Each row was made from one path, in order. Every step used is in the known rows, and no mark comes twice. Write each row's path.
Known rows
bitu, solik, lanu, pizaz, nofot: [-1.50  1.60 -2.83  2.62 -0.97  3.06  0.79 -0.01  0.87  1.18  0.60 -0.73
 -0.90 -1.37  0.14 -1.61  0.63  2.48 -1.62  1.10 -5.24]
solik, bitu, bolos, lanu, pizaz, nofot: [ 3.59  0.39 -0.12 -1.76 -1.56  0.21  1.53 -4.19 -2.59  1.92 -4.37 -1.66
  1.60  0.13  3.83  3.84 -1.78 -1.89  0.36 -3.44 -0.66]
bavo, lanu, pizaz: [ 0.25 -1.61 -0.49  1.33  1.71 -0.14 -0.71  2.00  0.41  0.35  4.09 -1.00
 -0.71  0.54 -1.24 -3.14  1.00  1.66  0.47  1.31  0.15]
bitu, pizaz, lanu: [-1.46 -0.14  1.31 -0.52 -1.76  0.34  0.64  5.55  0.04  0.24 -0.31 -0.57
 -1.38 -1.25 -0.52  0.40 -0.95 -1.38 -2.20 -0.81 -0.14]
lanu, pizaz, bitu, solik: [-1.76  0.89  1.64  3.53  0.34  0.90  1.49  0.87  1.23  0.40  3.24 -0.47
  0.81  0.73  1.06  0.02 -0.26  0.29  1.66  1.48 -3.50]
pizaz, bitu: [-2.34  0.76  1.07 -1.59  0.51  0.35 -1.65  0.45  0.81 -0.90  1.31  0.95
 -1.48 -0.68  0.14  1.84  1.01  0.34 -0.46 -0.26  2.53]
bolos, bitu, pizaz, nofot: [-0.71 -2.69  1.85  2.62 -1.04  2.15  2.47 -1.37  0.06  2.90 -2.47  1.72
  3.52  1.36  0.01  3.04 -0.94 -1.37 -3.52 -1.20 -2.46]
bolos, lanu, pizaz, bitu: [ 2.22 -1.05  2.36 -0.97  0.37  0.12  2.08  0.94  1.67  1.09 -0.18 -0.49
  0.30  0.21  2.33 -0.02  1.18 -1.17  0.36  0.90 -0.79]
solik, lanu, pizaz, bitu, bavo: [ 1.43  2.45 -2.07 -0.76 -1.38  1.68 -0.33  0.72  1.35 -0.53  1.44 -0.04
 -3.52 -0.94 -1.19  0.74 -0.22 -1.77  1.36  1.72 -0.93]
bavo, bitu, bolos, lanu: [ 3.56  0.14 -0.33 -2.32 -0.90 -1.64 -0.83 -2.05 -1.84  1.47 -3.08 -0.83
  1.19 -0.17  1.77 -2.50 -0.36 -0.48 -0.80 -1.14  2.81]
pizaz, lanu: [-2.30  0.73  1.37 -3.18  0.21 -0.56 -0.95  4.78 -1.40 -0.95 -0.07 -0.15
 -2.95 -1.66  0.25 -1.79  0.70  0.12 -2.02 -1.19  1.75]
bavo, guken: [-2.27 -1.90  0.50  0.05 -0.19 -1.07 -0.95  2.62  0.76 -4.69  0.94  0.12
  2.66 -0.52 -5.41 -0.37  1.68  2.08 -3.29  3.39  0.66]
lanu, pizaz: [-1.01 -1.48  1.91  2.41  0.15  0.30  2.39  0.77 -0.26  0.26  2.89 -1.54
  0.72 -0.43 -2.92 -0.74 -0.79  0.38  0.58  3.03 -2.05]
bitu, bolos, lanu, pizaz, nofot: [ 4.85 -1.95  2.45 -1.41 -2.74  1.75  1.73 -1.14 -1.58  3.07 -2.74 -2.88
  1.24 -1.24  3.54  1.09 -1.47  0.83 -1.71  0.12 -1.68]
bavo, bitu: [-2.01 -0.33 -1.33  0.47  1.80 -2.19 -1.30 -1.19 -0.68 -0.29  0.28  0.40
  0.60 -0.21 -2.54 -3.36  0.13  0.31  0.56 -0.08  3.28]
nofot, pizaz, lanu: [-2.78 -1.63  0.88 -3.06  1.77  0.35  0.04  4.67 -2.17 -0.64  1.05  0.67
 -3.64 -0.58  3.07  0.43  1.90  2.89 -0.26 -1.61  3.15]
pizaz, nofot: [-3.40 -3.40  0.08  0.53  1.11  1.88 -0.73 -1.21 -0.03  0.92 -0.44 -0.65
 -0.18 -2.28 -1.06  0.85 -0.20  3.57 -1.54 -0.45  0.64]
bolos, lanu, pizaz: [ 2.38 -1.96  2.01 -0.52  0.16 -0.19  2.83  0.86  1.10  1.08 -0.44 -1.21
  0.80 -0.36  0.07 -1.57  0.89 -0.21 -0.62  2.12 -1.87]
bitu, bolos: [ 1.88  0.49  1.37 -2.36 -3.24  0.79 -0.79 -0.90 -2.78  0.40 -1.07 -1.88
 -0.22 -1.82 -0.46  1.11 -1.10  1.64 -3.06  0.70  0.83]
bitu, bavo: [-0.06 -0.17 -0.74  0.05  0.16 -1.32 -1.98 -0.42  1.52 -3.13  0.38  0.42
 -0.99 -0.93 -4.57 -0.94 -0.83  0.97  1.79  2.40  0.23]
solik, bitu: [-1.86  1.81 -1.67 -1.39  0.56 -1.42 -0.28 -2.84 -1.53 -1.50 -1.40  0.62
 -0.04  0.03 -1.97  2.25  0.05 -1.39  0.16 -2.05  1.49]

Which path is each row?
[-0.11  2.91 -1.26  0.45 -1.65  1.85  1.08 -1.52 -0.10  0.97 -1.92  2.84
  1.19  1.40  0.00 -0.95  2.13 -0.47 -4.92  0.10 -3.86]
bolos, bitu, solik, lanu
[-1.62  2.94 -4.45  0.89  0.42 -0.60 -1.58 -1.06  0.18  0.04 -0.50  0.83
 -0.46 -0.24 -0.86 -4.73  1.19  0.89 -0.64 -0.30  0.14]
bavo, bitu, solik, lanu
[ 1.55 -1.33  1.47 -3.90 -0.13  1.41 -0.24  0.63 -1.35  0.92 -0.62  0.49
 -2.00  0.24  6.51  4.02  1.71  2.48  0.01 -1.69  3.42]
nofot, pizaz, bitu, bolos, lanu
[ 1.36  0.39  2.99  0.83 -1.63  1.17  1.31  0.20 -1.11  1.30  2.00 -1.80
  0.34  0.00  1.70  2.28 -1.91 -0.92  1.06  1.00 -1.05]
lanu, pizaz, bitu, bolos
[ 0.17 -0.87 -0.02  0.89  1.92  0.07 -1.35  2.11  1.01  0.39  4.22 -0.36
 -1.20  1.03  0.98 -1.66  1.10  0.67  1.42  0.15  1.28]
bavo, lanu, pizaz, bitu
[-1.55 -1.25 -0.02 -1.12  2.17  0.31 -1.42  0.91  0.64 -1.88  1.69  1.91
 -2.69  0.60  2.20  3.14  1.13  2.67  3.37 -0.31  3.24]
nofot, pizaz, bitu, bavo
[-2.01 -3.62  1.71  3.66  0.97  1.87  2.22 -0.34 -0.12  1.87  1.73 -1.98
  1.08 -1.09 -1.02  0.39 -1.57  1.82  0.88  1.34 -2.39]
lanu, pizaz, nofot
[ 1.27  1.37 -3.07  0.80  1.74 -2.41 -1.52 -2.33  0.27 -2.24  0.24  0.52
 -0.25  1.76 -1.56  0.28 -1.02 -2.06  4.77 -1.46  0.31]
solik, bitu, bavo, lanu, pizaz
[ 0.84  1.62  1.88 -2.85 -2.18  1.00 -1.87 -0.45 -1.20  0.23 -0.30 -0.41
 -1.14 -0.93  2.49  3.19 -0.57  0.14 -1.27 -0.91  2.44]
pizaz, bitu, bolos
[-1.23  1.35 -1.60  0.40 -0.92 -0.70  0.93 -1.47 -0.49 -0.59 -1.67  0.17
  0.90  0.41 -1.98  3.84 -1.39 -2.87  0.10 -2.18  0.19]
solik, bitu, pizaz
[-0.35  1.41 -2.54 -0.13  0.52 -3.02 -1.74 -1.89  0.50 -5.52 -1.68  1.26
  1.89  1.19 -4.12  2.06 -0.62 -1.70  2.33 -0.14  0.63]
solik, bitu, bavo, guken
[ 3.34 -0.88  1.79 -0.49  0.50 -0.51  1.35  0.61  2.66  0.07 -0.33 -0.15
  0.09  0.43  1.72 -0.30  0.35 -1.47  2.30  1.40 -1.28]
bolos, lanu, pizaz, bitu, bavo
[-1.01  2.45 -3.79  2.52  0.47 -0.39 -0.08 -0.81  0.18  0.73  0.50  0.12
  0.12  0.23 -0.71 -4.84  0.44  0.17  0.68  0.45 -1.49]
bavo, bitu, solik, lanu, pizaz
[ 0.96 -0.10  1.00  0.71 -0.20 -0.73  0.35 -2.26  0.40 -0.91 -1.72  2.88
  2.03  2.02 -2.48  0.20 -0.25 -1.50 -0.74  0.94 -1.42]
bolos, bitu, bavo
[ 0.68  1.99 -3.81 -0.96  1.74 -2.66 -2.95 -2.51  0.23 -2.96 -0.75  1.33
 -1.05  1.32 -1.81  0.33 -0.31 -1.24  3.41 -2.35  1.93]
solik, bitu, bavo, lanu
[-1.50 -0.03 -0.59  0.72  0.42 -1.88 -0.35  3.02 -0.37  0.71 -0.75  0.07
  0.08  0.05 -0.19 -2.63 -1.27 -2.21  0.30 -1.98  2.28]
bavo, bitu, pizaz, lanu
[-1.89  4.08 -2.05 -1.19 -0.85  1.93 -2.04  0.59  1.68 -0.63  0.58  1.36
 -2.55 -0.75  1.66  0.39  2.12  1.05 -1.67 -0.52 -0.63]
pizaz, bitu, solik, lanu
[-1.42 -0.74 -1.17  2.29  0.34 -1.56 -0.13  0.12  0.25  0.69 -0.07  0.06
  1.45  0.19 -2.56 -1.78 -1.18 -1.19  0.52 -0.26  1.88]
bavo, bitu, pizaz
[ 3.49 -1.77  0.24  0.11 -0.32 -0.56  0.51 -2.61 -1.80  3.20 -2.78 -1.86
  2.19 -0.07  3.35 -1.74 -1.79 -0.23  0.72 -1.46  1.06]
bavo, bitu, bolos, lanu, pizaz, nofot
[ 1.88 -0.43 -0.24  0.45  0.81 -0.96 -1.25 -1.47  0.80 -0.74 -0.72  3.21
  1.29  2.79 -1.28 -1.45  0.74 -0.99 -0.47  0.04 -0.37]
bolos, bitu, bavo, lanu
[ 1.80  0.01  1.81  0.40  0.23  0.34  2.10  0.98  2.33  1.12 -0.16 -0.29
  0.88  0.62  3.18 -1.01  1.43 -0.40  0.17  0.86 -2.98]
bolos, lanu, pizaz, bitu, solik
[-1.26 -0.43  2.41  1.87  0.43  0.66  1.42  0.93  0.55  0.35  3.18 -0.77
  0.08  0.19 -0.08  1.14 -0.68 -0.84  1.70  1.53 -0.85]
lanu, pizaz, bitu
